What can hang from each mark:
J_659: J_990
J_706: J_990
J_663: J_773
J_402: J_773
J_960: J_990
J_658: J_773
J_773: J_402 J_658 J_659 J_663 J_712
J_990: J_706 J_960

Each row was made from one small tree. Brackets hold a mark, then the marks that hang from it, in the order of their numbers. Every link used is in the known rows. Write each row's tree.
Known rows:
{J_773 J_402}: [ 1.11  0.79  0.38 -0.25  1.77 -0.97  0.64 -0.27 -0.27  0.24 -0.82 -0.74
 -1.33 -0.14  0.51  0.61 -2.28]
{J_960 {J_990 J_706}}: [ 0.92  0.03  0.89 -0.06  1.52  0.42  1.31  0.32 -2.46 -1.34  1.04 -0.12
  0.42 -1.01  0.30  0.14 -1.09]
{J_990 J_960}: [ 1.65 -0.49  1.00 -0.41 -1.54 -0.93 -0.73 -0.88 -0.45  0.81  2.56 -1.30
  0.15 -1.35  0.61  0.40 -0.67]
{J_773 J_402 {J_659 J_990} J_663 J_712}: [ 1.17  2.29  2.03 -1.95  4.10 -0.26  3.89  0.44  0.70 -0.89 -1.75  0.96
 -3.53 -0.67 -2.72  3.53 -4.86]
{J_773 J_658 J_663}: [-0.14 -0.08 -1.49  1.53  1.80 -0.08  2.03 -0.30  0.20 -0.34 -0.82  0.79
 -1.14 -0.92 -0.76  2.22 -2.24]
{J_659 J_990}: [-0.25  1.74 -0.08  0.13 -1.21  1.01  1.00  1.03 -0.95 -0.35  0.62 -0.39
 -0.90 -0.03 -0.65  0.33 -0.61]
{J_402 {J_773 J_658 {J_659 J_990} J_663 J_712}}: [ 0.24  1.67  0.00  2.23  2.84  0.58  1.56 -1.12  0.81 -0.96 -0.99  0.38
 -0.90  1.00 -2.17  3.45 -3.80]
{J_659 {J_990 J_706 J_960}}: [ 2.05  1.13  0.33 -1.37 -1.61  0.72  0.76  0.12 -2.20 -0.01  2.81 -1.63
 -0.10 -1.96  0.12  0.49 -1.69]
{J_773 J_659}: [-0.18  0.22  0.08 -0.77  2.32  0.06  0.20  0.00 -0.16 -0.35 -0.14  1.29
 -1.58  0.02 -0.99  0.77 -1.79]
{J_659 {J_990 J_960}}: [ 0.91  1.40  0.62 -0.17 -2.29  0.34  0.51  0.43 -1.27  0.21  2.41 -1.30
 -0.82 -0.97 -0.25  0.62 -1.07]
{J_402 {J_773 J_712}}: [ 0.59  0.73  1.01  1.64  0.54  0.12 -0.49 -1.43  1.25 -0.31 -0.64 -0.88
  1.45  1.65 -0.64  1.18 -0.67]
{J_960 J_990}: [-0.21  0.30  1.18  1.15  0.84  0.06  1.06  0.62 -1.54 -1.12  0.64  0.21
 -0.29 -0.01 -0.08  0.25 -0.47]
{J_663 {J_773 J_402 J_658 {J_659 {J_990 J_706}}}}: [ 0.89  2.07 -2.41  2.11  2.94  0.09  1.35 -0.68 -0.98 -0.06 -0.60 -0.28
 -3.70 -0.69  0.39  2.67 -5.69]
{J_663 {J_773 J_658 J_712}}: [ 0.44  1.08 -1.79  3.04  0.92 -0.23  1.05 -1.16  1.45  0.88 -1.08 -0.45
 -1.39  0.30  0.17  1.94 -1.76]
{J_402 {J_773 J_658 J_663}}: [-0.14  0.23 -0.79  3.00  1.21  0.34  0.01 -1.33  0.19 -1.13 -0.56 -0.18
  0.47  0.58 -0.46  2.41 -2.73]
{J_402 {J_773 J_658}}: [ 0.21  0.63 -1.16  3.42  1.23  0.09 -0.70 -1.62  0.12 -0.17 -0.34 -0.82
  0.63  1.37  0.07  1.40 -1.97]
{J_773 J_663 J_712}: [ 0.41  0.06  1.62 -1.02  0.82 -0.03  2.34 -0.03  1.83 -0.54 -1.24  0.68
  0.02 -0.52 -1.77  1.91 -0.38]
{J_773 J_402 J_658 {J_659 J_990} J_663 J_712}: [ 1.53  2.79  0.02  0.17  5.91 -0.70  4.88 -0.27  0.81  0.13 -2.22  0.84
 -4.45 -0.50 -2.72  4.31 -6.02]
{J_706 {J_990 J_960}}: [ 1.86  0.81  2.64  0.07 -1.31 -0.89 -0.34  1.08 -1.02 -0.56  1.93 -0.70
 -1.47  0.03  0.76  1.67 -0.49]
{J_658 {J_773 J_659 J_712}}: [-0.37  1.41  1.70  0.60  2.27  0.09 -0.15 -2.44  0.76 -0.41 -1.29  0.84
 -1.39  0.97 -0.77  1.63 -1.68]
{J_663 {J_773 J_402 J_712}}: [ 0.95  1.30 -0.12  1.38  0.89 -0.61  0.80 -0.86  1.17  0.34 -1.31 -0.89
 -1.67  0.08  0.53  1.82 -2.55]

Write each row's tree:
[ 0.04  1.56  2.34  0.02  3.52 -0.33  1.01 -2.32  0.62 -1.20 -2.10  0.96
 -2.47  0.11 -0.94  3.07 -4.04] | {J_658 {J_773 J_402 J_659 J_663 J_712}}
[ 1.69  1.59  0.06  0.08  6.76 -1.41  4.17 -1.00  1.47  0.37 -2.68  1.11
 -3.80 -0.47 -2.25  4.08 -5.60] | {J_773 J_402 J_658 J_659 J_663 J_712}
[ 0.49  0.68 -0.02  2.71  1.81  0.05  0.94 -1.65  1.40 -0.55 -1.19 -0.34
  0.65  1.00 -1.15  2.74 -2.24] | {J_402 {J_773 J_658 J_663 J_712}}
[-0.06  2.42  2.29  0.08  2.91  0.16  1.52 -1.83  0.15 -1.38 -1.79  0.76
 -2.93  0.09 -1.26  3.24 -4.33] | {J_658 {J_773 J_402 {J_659 J_990} J_663 J_712}}
[-0.84  1.85  2.04  0.24  1.65  0.85  1.07 -1.64  0.36 -1.55 -1.21  1.27
 -2.00  0.19 -1.63  2.81 -2.74] | {J_658 {J_773 {J_659 J_990} J_663 J_712}}
[ 0.97  2.65 -1.49  2.40  3.20 -0.37  2.12 -0.84  0.66  0.63 -1.43 -0.27
 -3.89  0.19 -0.49  3.08 -4.89] | {J_663 {J_773 J_402 J_658 {J_659 J_990} J_712}}
[ 0.54  1.82  1.91  0.96  1.89 -0.61  0.16 -2.61  0.69  0.00 -1.76 -0.59
 -1.24  0.87  0.29  1.52 -2.03] | {J_658 {J_773 J_402 J_712}}
[-0.87  0.85  0.56 -1.29  1.46  1.14  1.97  1.15 -0.75 -1.97 -0.03  1.92
 -2.44 -1.12 -2.22  2.44 -3.28] | {J_773 {J_659 J_990} J_663}
[ 1.08  1.80 -1.47  2.34  3.78 -0.89  1.64 -1.34  1.15  0.81 -1.74 -0.06
 -3.43  0.21 -0.17  2.90 -4.60] | {J_663 {J_773 J_402 J_658 J_659 J_712}}
[-0.30  1.28  0.28  1.46  0.98  0.94 -0.76 -0.62 -0.54 -1.31  0.21 -0.02
 -0.30  1.23 -0.96  1.56 -2.70] | {J_402 {J_773 {J_659 J_990}}}
[ 0.44  1.35 -2.23  2.63  3.23 -0.58  0.71 -1.05 -0.06  0.22 -1.10  0.07
 -3.62 -0.20  0.54  2.59 -5.09] | {J_663 {J_773 J_402 J_658 J_659}}
[ 0.75  1.97 -1.89  1.97  2.27  0.48  1.82 -0.81  0.42  0.36 -0.67  0.09
 -2.58 -0.20 -0.66  2.59 -3.60] | {J_663 {J_773 J_658 {J_659 {J_990 J_706}} J_712}}
[ 0.59  0.78 -0.31  0.33  4.97 -0.44  3.54 -0.75  1.76  0.15 -1.86  1.86
 -2.46 -0.34 -2.74  3.47 -3.32] | {J_773 J_658 J_659 J_663 J_712}
[ 0.41  1.97  1.97  0.44  3.51 -0.57  0.29 -2.62  0.56 -0.24 -1.87  0.32
 -2.32  0.88 -0.41  2.07 -3.28] | {J_658 {J_773 J_402 J_659 J_712}}
[ 0.10  0.48  1.45  0.67  2.18  0.42  0.39 -1.15  1.20 -1.51 -0.96  0.65
  0.17  0.88 -1.86  2.73 -2.67] | {J_402 {J_773 J_659 J_663 J_712}}
[ 0.05  1.49  1.65 -1.71  2.30  0.73  3.25  0.70  0.99 -1.13 -0.93  1.70
 -2.20 -0.54 -3.23  2.93 -2.58] | {J_773 {J_659 J_990} J_663 J_712}
[ 1.22  1.64 -1.53  2.88  2.17 -0.91  1.48 -1.34  1.26  1.04 -1.65 -0.98
 -2.33  0.21  0.53  2.36 -3.35] | {J_663 {J_773 J_402 J_658 J_712}}
[ 1.34  1.09  2.09 -2.03  4.94 -0.97  3.18 -0.30  1.38 -0.66 -2.20  1.23
 -2.91 -0.66 -2.26  3.29 -4.43] | {J_773 J_402 J_659 J_663 J_712}
[ 0.90  2.03 -1.92  2.56  2.08 -0.41  0.96 -0.82 -0.69  0.33  0.07 -0.56
 -3.99 -0.67  0.41  2.88 -5.61] | {J_663 {J_773 J_402 J_658 {J_659 {J_990 J_960}}}}
